Each row was made from one small tree. The marks that hang from a mark follow it in brackets, in alphabetical order. Every link used is in the known rows. Write each row's tree.
(in the rows, 128 means zero)
Known rows
sipiz[tibupi[bebup] vabef]: [128 126  65 164 126 186 111 144 125 131 125 156 150 157 106 116 117 174
 160  95 190 120 139 134 140 122  67 107 129 134 191 108 113 146 139 161
 159 158 112  85 116  75  96]
bapam[vabef[sipiz[tibupi[bebup dugin]]]]: [180 133  49 176 102 192 110 170  97  84 131 144 150 150  68 125 118 157
 157 111 180 147 111 141  87 109  62 112 115 164 207 115 111 162 152 104
 141 153  81  91 115  50  73]
dugin[tibupi[bebup lemo sipiz[vabef]]]: [ 86 135  70 180 127 176  95 143 143 133 109 122 141 142 148 112 118 172
 162  97 154 125 126 140 142 141  78  85 153 176 199 113 145 139 142 160
  83 163 157 102 156  50 100]
tibupi[lemo]: [105 118 120 163 135 172 117 122 138 126 120 128 137 132 133 134 148 143
 135  86 134 145 145 135 132 134 105 124 131 127 150 130 126 134 154 141
  81 125 140 111 154  97 122]
zuna[lokel[tibupi[dugin lemo[vabef[sipiz]]]]]: [ 81 141 127 199 132 182 116 123  42  92 128 128 121 122 158 139 139 148
 151  81 155 122 116 107 107 112  60 129 119 133 169 175  69 169 138 112
  55 130 207 111 135  88 118]
sipiz[tibupi[lemo] vabef]: [104 108  76 165 139 184 104 122 128 128 127 157 126 169 127 129 125 169
 164  59 175 125 141 124 141 121  66 103 136 115 167 142 127 161 139 160
 110 148 149  76 147  80 107]
sipiz[vabef[bapam]]: [109 143  84 163 126 181 116  87 134 159 146 163 136 141 107 156 136 145
 142  93 153 144 170 115 156 123 117 108 157 127 171  80 133 147 129 140
 124 144 156 106 124 127 110]
sipiz[vabef]: [122 122 107 158 142 180 114 115 130 151 130 158 140 143 127 135 137 151
 141  95 155 113 170 126 156 129 109  98 143 114 146 102 125 144 132 139
 114 138 138  97 141 110 106]
zuna[lokel[tibupi]]: [121 121 150 167 149 166 118 117  96 129 119 136 132 120 151 138 129 147
 137 111 111 125 125 140 122 131 114 135 114 134 127 129  92 125 158 132
  81 111 145 140 118 122 130]
tofe[tudemur[lusadeg]]: [140 105  95 164 116 154 152 168 140 125 125 124 129 138 108 132 145 151
 121 122 146 128 160 131 157 150 125 115 121 123 139 136 146 148 152 146
  90 131 118 111 121 140 121]
tofe[tudemur]: [127 110  90 148 120 168 124 142 142 134 125 126 134 124 106 138 142 140
 134 124 140 149 133 134 153 153 130 116 122 138 128 125 111 142 141 150
 108 124 101 129 140 143 104]
dugin[tibupi[bebup] tudemur[tofe[vogel[lusadeg]]]]: [165 128  87 165 119 127 122 153 160 128 148 124 138 105  92 118 145 137
 153 181 148 138 147 164 146 148 189 107  94 199 141 134 123 146 148 113
 126 114  70 138 109 131 108]
tofe[tudemur vogel[lusadeg]]: [131  92  87 168 121 157 133 150 151 151 137 132 118 107  98 129 137 137
 123 149 152 145 129 143 171 130 148 137 101 156 100 153 123 158 159 142
 108 130  69 131 120 197 101]
bapam[vabef[sipiz[tibupi[bebup]]]]: [189 118  61 170 100 194  92 152  99 118 123 149 145 164  87 132 136 159
 155  96 154 146 123 140  96 116  86 118 127 165 202 112 130 139 145 118
 139 152 105 109 107  53  74]
lemo[vabef[bapam sipiz[tibupi[bebup dugin]]]]: [139 166  49 179  99 192 118 132  86  95 138 134 153 141  69 139 124 155
 155 102 214 159 130 101 102 104  80 118 149 145 229 115  91 174 124 123
 157 176 157  90  95  85  95]
sipiz[tibupi[bebup lemo] vabef]: [ 98 123  52 175 126 187 110 148 124 118 124 150 138 157 116 115 123 181
 161  72 190 129 133 134 139 124  46 110 136 134 200 128 119 149 149 175
 131 156 126  76 134  61  96]
tofe[vogel]: [136 122 129 179 135 168 123 120 178 147 121 128 130 118 103 127 142 130
 122 124 134 152 158 145 148 126 133 132 104 125 135 125 115 136 147 121
 104 133  85 112 127 144 114]
lokel[tibupi[lemo]]: [ 97 125 119 177 131 165 109 121 113  94 117 124 125 122 135 133 137 144
 135  95 130 142 120 133 118 130 115 132 124 123 158 142 106 130 153 151
  71 113 141 134 157 107 106]
bapam[vabef[sipiz[tibupi[bebup dugin lemo]]]]: [148 127  38 189 100 189 104 172  95  74 131 134 139 142  88 123 123 164
 156  93 182 158 100 141  88 112  39 118 115 161 224 142 112 161 162 120
 110 151 107  83 138  29  72]
sipiz[tibupi[lemo] vabef[bapam]]: [ 95 128  48 167 129 184 103  97 130 133 145 165 124 164 109 151 124 166
 166  57 173 151 140 122 138 116  77 112 157 124 190 120 133 163 137 156
 118 155 170  82 129  99 101]
vabef[bapam sipiz]: [132 146 107 160 107 182 101 102 110 153 132 142 143 140 102 164 157 132
 129  75 122 169 168 119 126 121 152 129 164 149 171  77 121 140 132 105
 111 139 179 135 112 117  98]
vabef[bapam sipiz[tibupi[lemo]]]: [118 131  74 159 102 182  94 109 109 128 130 138 131 154  96 160 147 152
 153  38 144 175 142 121 108 113 108 129 161 143 194 116 119 157 138 129
 105 153 194 120 117  77  93]
dugin[tibupi tudemur[lusadeg tofe[vogel]]]: [172 124 115 173 121 121 138 140 190 119 138 113 122 127  93 134 153 125
 149 152 131 125 179 157 147 156 208  94  96 143 146 150 150 149 135  91
  79 121 109 109 112 126 125]
bebup[tibupi[dugin[tudemur[lusadeg tofe]] sipiz]]: [103 140 117 154 152 113 139 174 132  65 116 121 130  95 143 141 127 130
 171 130 130 103 147 150 110 139 122  65  83 180 170 155 114 160 176 103
  62 108 132  84 145  89 117]
lokel[tibupi[bebup lemo[vabef]]]: [ 90 138  91 199 122 181 114 133  96  82 120 122 131 125 139 117 136 158
 141 115 180 134 110 115 111 128  85 127 127 128 204 160 101 129 136 172
  99 135 142 125 144  95 110]
tudemur[lusadeg[vogel]]: [169 105 124 169 132 176 159 133 138 137 117 147 118 157 135 118 134 150
  98 117 139 104 168 102 136 150 126 116 134 103 142 109 152 133 147 113
  83 137 138 110 125 156 128]
zuna[lokel[tibupi[dugin[tudemur[tofe]]]]]: [106 144 128 167 149 143 124 136  97  79 135 125 121  81 150 143 142 134
 166 144 129 124 122 143 109 142 122 107  75 156 142 161  56 161 157 106
  85  80 122 118 136 127 117]
lemo[vabef]: [142 129 127 160 144 181 126 103 124 136 129 139 138 143 127 136 152 137
 142 117 158 116 150 109 134 123 115 111 132 110 137 131 123 144 116 126
 110 142 143 107 130 122 126]
bapam[vabef[sipiz[tibupi]]]: [199 108  86 154 112 191  90 122 101 126 131 158 132 174  93 153 141 148
 157  80 141 138 129 134  97 109 103 110 128 140 164 119 131 148 134 101
 115 145 127 114 118  66  83]
lokel[tibupi[bebup dugin[tudemur] lemo]]: [ 71 159  83 186 127 154 121 169 107  49 122 108 137  86 108 115 144 149
 142 140 169 141  87 145 109 132  89 106  91 167 198 157  84 155 173 151
  86  96 101 127 170  79 102]
lemo[tibupi[bebup] vabef]: [163 130 101 167 114 181 129 137 139 125 121 126 148 156 122 127 134 169
 158 125 181 127 111 111 142 129  81 132 126 125 182 150 120 129 132 154
 154 158 137  98 101  90 121]
vabef[bapam sipiz[tibupi[dugin]]]: [152 148  74 159 106 180 111 126 105 107 135 138 146 135  70 155 124 141
 153  76 164 170 140 123 105 107 107 123 146 141 182 101 100 175 138 103
 132 155 152 102 111  95  91]
lemo[vabef[sipiz]]: [139 127 132 165 120 188 109 112  92 150 124 137 144 153 120 141 164 140
 141  82 150 121 164  98 125 115 124 115 149 120 151 124 114 155 107 108
 106 148 179 121 123 103 110]
vabef[bapam sipiz[tibupi[dugin lemo]]]: [115 147  60 169 107 181 108 124 103  95 134 129 135 135  86 153 127 149
 153  55 166 179 126 124 107 109  86 126 147 142 195 123 102 178 148 116
 107 151 175  94 130  82  94]
zuna[lokel[tibupi[bebup]]]: [117 135 125 186 137 168 118 144  93 121 116 134 142 113 144 124 127 154
 130 127 127 133 115 144 120 135  98 139 110 158 168 122  82 117 171 147
 107 120 125 140 106  99 120]

Write each row's tree
[110 141  53 174  91 185  96 131 104 122 125 130 144 148  91 139 142 164
 147  54 163 185 131 129 108 117  91 136 157 163 226 108 112 142 149 143
 127 162 173 121 106  61  89] : vabef[bapam sipiz[tibupi[bebup lemo]]]
[ 92 163  41 178 108 184 114 143 146 122 125 127 140 123 123 139 111 182
 170 103 186 150 101 125 145 113  46 115 139 170 234 117 117 161 160 153
 144 171 148  69 126  87  94] : lemo[tibupi[bebup dugin sipiz[vabef[bapam]]]]
[ 76 162  87 179 121 145 106 172 115  57 108  98 129  61 138 114 144 149
 166 152 155 127  97 143  96 137 109  95  83 195 215 161  65 159 160 134
 101 107  84 121 161  91  85] : lokel[tibupi[bebup dugin[tudemur[tofe]] sipiz]]
[118 123 110 160 140 162  97 126 155 133 107 107 137 135 139 130 133 148
 154  90 111 141 118 141 122 141 115  98 142 160 146 127 145 136 145 130
  50 145 159 118 162  64 118] : dugin[tibupi[lemo sipiz]]
[125 148 119 174 133 135 144 166 106  62 128 122 132 105  96 130 140 136
 137 144 148 100 129 135 114 127 124  98  94 126 160 149 123 168 161 110
  70 102 126 117 149 110 127] : lokel[tibupi[dugin[tudemur[lusadeg]]]]
[153 138  83 162 111 193 100  87  88 139 135 148 139 167  87 162 145 147
 160  68 173 150 148  94 112 102 119 118 160 126 184 119 115 166 101 111
 138 170 196 112  93 101 104] : lemo[vabef[bapam sipiz[tibupi]]]
[ 88 158  81 186 109 188 119 103  89 109 147 127 130 130 106 159 150 141
 143  79 176 158 149  93 115 109  90 118 156 130 198 133 108 177 123 114
  92 151 204  99 139  93 106] : tibupi[dugin lemo[vabef[bapam sipiz]]]
[ 98 136  93 184 128 183 125 131 123 116 126 123 145 136 132 116 149 160
 139 111 179 130 131 114 127 131  74 121 133 128 190 144 118 135 136 161
 106 148 137 102 136  85 122] : tibupi[bebup lemo[vabef]]
[ 62 161  74 171 136 170 107 161 128 114 112 131 143  89 119 110 144 166
 158 132 175 101 114 137 140 120  58  69 105 188 204 126 105 175 156 140
 107 133 106  88 166  72  99] : tibupi[bebup dugin[tudemur] sipiz[vabef]]
[130 138 115 159 127 140 133 176 153  95 107 109 129 117 125 133 145 166
 162 120 141  98 102 134 135 123  80  96  88 151 167 180 151 172 170 110
  81 136 146  82 143  81 133] : lemo[tibupi[dugin[tudemur[lusadeg]] sipiz]]
[142 147  93 152 113 159 128 174 148  92 121 111 153 113  87 127 138 160
 159 147 174 134  85 149 137 133  86 113  93 162 178 142 102 152 167 139
 143 116 100  97 134  78 116] : lemo[tibupi[bebup dugin[tudemur]]]
[ 63 126 126 183 156 178  94 112  95 152 110 149 113 122 186 132 129 167
 158  87 119  98 121 132 133 117  70 108 120 156 163 137 103 147 153 142
  67 136 171 118 138 110 113] : zuna[lokel[tibupi[sipiz[vabef]]]]
[ 96 140 110 172 140 138 145 167 132  79 129 119 133 112 106 127 153 143
 132 115 154 113 146 138 130 133  96  96  98 129 162 161 146 168 170 116
  53 115 143  87 165  91 140] : tibupi[dugin[tudemur[lusadeg]] lemo]
[103 148  62 166 125 180 111 117 146 130 126 137 126 136 132 153 117 170
 174  90 166 142 108 118 152 110  60 108 140 150 200 126 128 170 147 138
 128 164 164  69 137 106 102] : lemo[tibupi[dugin sipiz[vabef[bapam]]]]
[108 141  83 181 131 175 105 133 135 121 108 102 143 139 145 115 134 164
 160 117 162 125 113 121 124 138  86  97 142 166 192 141 135 139 128 147
  80 167 157 110 144  55 122] : dugin[tibupi[bebup lemo[vabef] sipiz]]
[104 170  23 168 120 174 116 138 119  98 147 155 144 122  59 137 124 161
 166 129 209 142 117 130 133 116  77  83 118 164 220 103 105 181 148 143
 157 138 111  80 123  82  99] : sipiz[tibupi[bebup dugin[tudemur]] vabef[bapam]]
[ 28 165  31 200 121 185 111 140 133 116 124 131 131 101 134 126 123 175
 148  92 183 150 125 125 135 117  38 104 149 177 241 118 119 162 166 158
  99 165 148  73 158  78  94] : tibupi[bebup dugin lemo sipiz[vabef[bapam]]]
[ 77 150 108 194 142 166 118 163  97  97  98 112 138  80 164 110 115 165
 141 133 141 125  86 144 104 123  51 124  97 183 189 139  71 137 184 137
  82 134 116 119 130  88 113] : zuna[lokel[tibupi[bebup dugin sipiz]]]
[104 142  71 172 117 183 119 169 148 117 104 124 141 123 143 115 111 185
 170 104 184 119  96 130 150 120  28 110 115 163 211 142 112 157 162 158
 137 166 124  62 139  69  93] : lemo[tibupi[bebup dugin sipiz[vabef]]]
[114 165  61 181 107 184 125 132 135 105 122 113 139 122 121 140 123 172
 166 128 186 153  88 105 128 113  56 123 128 163 228 147 113 157 142 149
 143 180 151  80 115  93 114] : lemo[tibupi[bebup dugin sipiz] vabef[bapam]]
[113 156  48 172 115 175  99 113 146 153 128 136 148 139 116 134 118 160
 154 116 152 146 143 131 141 132 115  88 169 185 210  66 148 137 131 141
 116 170 151 117 117  76  99] : dugin[tibupi[bebup sipiz[vabef[bapam]]]]
[127 134  59 156 131 185 108  94 129 143 143 170 133 161  93 158 120 159
 163  77 173 145 146 117 141 113  97 105 155 120 179  96 130 163 125 143
 144 158 149  91 113 111 105] : sipiz[tibupi vabef[bapam]]
[ 75 153  74 182 132 185 116 170 134 119 111 134 148 104 137 102 120 169
 146 113 177 112 138 133 138 119  43  92 123 165 204 111 106 161 158 149
 115 157 107  74 154  78  91] : tibupi[bebup dugin sipiz[vabef]]
[136 140 112 161 133 181 121 128 138 109 109 113 133 130 142 132 127 165
 172 113 175 114  92 108 132 112  51 111 109 127 163 175 114 172 135 134
 112 161 150  69 141  97 123] : lemo[tibupi[dugin sipiz] vabef]
[ 71 153  75 165 153 162 114 113 122 110 129 155 136 116 126 162  88 132
 168  99 156 142 137 130 130 114  83  72 138 167 186  88 110 160 160 129
  96 145 157  86 145 101  95] : bebup[tibupi[dugin sipiz[vabef[bapam]]]]
[129 128 104 159 114 174 107 160 160 136  92 111 143 132 139 124 134 176
 156 105 137 136  94 139 134 129  75 132 122 169 186 139 122 124 165 159
 129 155 125 106 119  75 107] : lemo[tibupi[bebup sipiz]]
[122 143  37 169 114 186 112 119 129 137 138 161 147 155  88 138 117 169
 158  92 189 151 138 124 142 119  87 113 151 143 215  86 123 150 136 162
 168 163 130  89 100  89  97] : sipiz[tibupi[bebup] vabef[bapam]]
[182 133 124 147 134 131 130 142 142 125 134 127 147 151  89 138 147 134
 142 138 119 107 157 142 135 153 172  81 123 140 125 110 174 142 136 100
  72 118 144 129 127  89 141] : dugin[tibupi tudemur[lusadeg]]
[ 53 152  81 203 124 168 109 167 115  61  97  98 133  82 150 104 115 162
 142 115 160 141  84 139  97 121  56 123 110 172 218 157  87 146 180 158
  74 135 110 111 174  77  93] : lokel[tibupi[bebup dugin lemo sipiz]]
[151 142  66 161 115 135 152 195 134  60 133 120 146 113  92 113 135 162
 164 141 190 113 148 141 109 140 102  99  84 146 198 161 112 167 160 122
 137 129  84  71 114  75 116] : sipiz[tibupi[bebup dugin[tudemur[lusadeg tofe]]]]
[117 151  95 185 122 167 130 168 112  63 117 117 156  93 106 114 111 143
 130 146 171 142 113 138 108 128  98 127 110 145 186 123  77 138 162 147
 122 122  79 117 138 101  98] : lokel[tibupi[bebup dugin]]
[ 69 143 120 181 155 148 117 132  93  78 130 121 117  88 144 137 144 141
 153 119 132 128  90 144 113 130  83 110  87 155 152 169  80 162 177 122
  50  86 153 126 163  94 134] : zuna[lokel[tibupi[dugin[tudemur] lemo]]]
[103 127 115 158 161 151 136 147 129  72 126 128 147 116 122 143  97 117
 147 102 151 150 124 147 117 135  87 101 113 144 145 124  96 137 176 131
  75 110 129  94 159  86 113] : bebup[tibupi[dugin lemo]]
[ 42 160  82 192 133 159 100 166 112  55 101 100 127  68 134 109 142 161
 153 130 154 135  64 146  99 120  65  97  90 192 216 167  88 159 181 151
  67 111 110 125 187  71  99] : lokel[tibupi[bebup dugin[tudemur] lemo sipiz]]
[125 110 105 157 118 179  94 132 106 127 115 132 135 159 113 135 147 153
 153  40 143 148 137 131 110 117  94 129 141 134 161 138 111 154 141 129
  95 147 171 108 134  69  92] : vabef[sipiz[tibupi[lemo]]]
[ 37 148  59 193 131 182 112 167 132 107 113 122 138 106 151 103 126 175
 149  92 185 121 121 134 136 122  21  99 128 161 215 132 109 162 167 160
  88 157 125  68 171  63  93] : tibupi[bebup dugin lemo sipiz[vabef]]
[113 120 110 150 131 181  96 129 151 159 107 141 125 154 156 140 134 178
 172  77 142 113 117 127 159 120  68 109 131 142 164 143 133 150 141 148
 111 157 162  85 140  90 101] : lemo[tibupi[sipiz[vabef]]]
[ 50 154  81 180 130 160 111 170 138  92 104  97 136  77 129 106 155 162
 147 124 155 132  92 147 116 128  52  91  98 192 200 149 104 161 178 142
  73 121 115 103 177  56 110] : tibupi[bebup dugin[tudemur] lemo sipiz]
[109 123 118 173 119 188 107 114  87 135 124 128 128 153 134 138 170 147
 142  62 156 130 161  99 127 118 103 118 149 122 169 147 120 154 117 123
  79 146 201 112 143  86 107] : tibupi[lemo[vabef[sipiz]]]
[ 44 133  73 188 127 184  98 148 136 138 106 134 132 128 162 109 143 181
 148  77 163 118 132 132 141 125  44 102 142 167 212 128 125 142 159 170
  89 155 144  90 157  66  97] : tibupi[bebup lemo sipiz[vabef]]
[108 118 131 161 140 171 108 114  82 112 124 138 138 158 136 155 134 127
 158  62 148 137 148 113 118 121 109  99 140 136 160 135 105 135 133 124
  75 131 212 119 137  76 107] : bebup[tibupi[lemo[vabef[sipiz]]]]
[140 143  85 172 105 180  98  82 104 138 145 127 135 168 100 165 146 137
 151  77 150 165 153 101 125 127 149 109 180 143 180 108 142 158  99 105
  82 162 235 131 121  87 113] : dugin[tibupi[lemo[vabef[bapam sipiz]]]]
[ 57 153  79 175 156 166 119 101 118  81 128 129 130 115 139 162 106 130
 168 101 162 154 106 111 105 114  67  88 133 156 193 140 108 161 152 131
  69 149 191  87 151  91 118] : bebup[tibupi[dugin lemo[vabef[bapam]] sipiz]]
[120 127  97 188 133 162 162 152 136  85 127 129 109 122 126 114 144 152
 113 127 165 109 137 110 125 146  95  91 107 121 157 146 140 168 166 111
  50 107 143  96 171 132 129] : tibupi[dugin[tudemur[lusadeg[vogel]]] lemo]
[164 120 111 157 119 193 105 116  87 133 122 144 140 169 105 138 149 151
 160  73 169 121 146 100 115 107 100 111 139 113 160 139 109 169 104 115
 127 160 170 102 111  81 102] : lemo[vabef[sipiz[tibupi]]]
[159 128  89 157 100 184 101 158 106 125 111 135 159 146  93 118 137 160
 149  77 162 146 137 135 112 121  98 126 138 153 187 105 102 143 141 135
 143 155 128 117 102  63  86] : vabef[sipiz[tibupi[bebup]]]
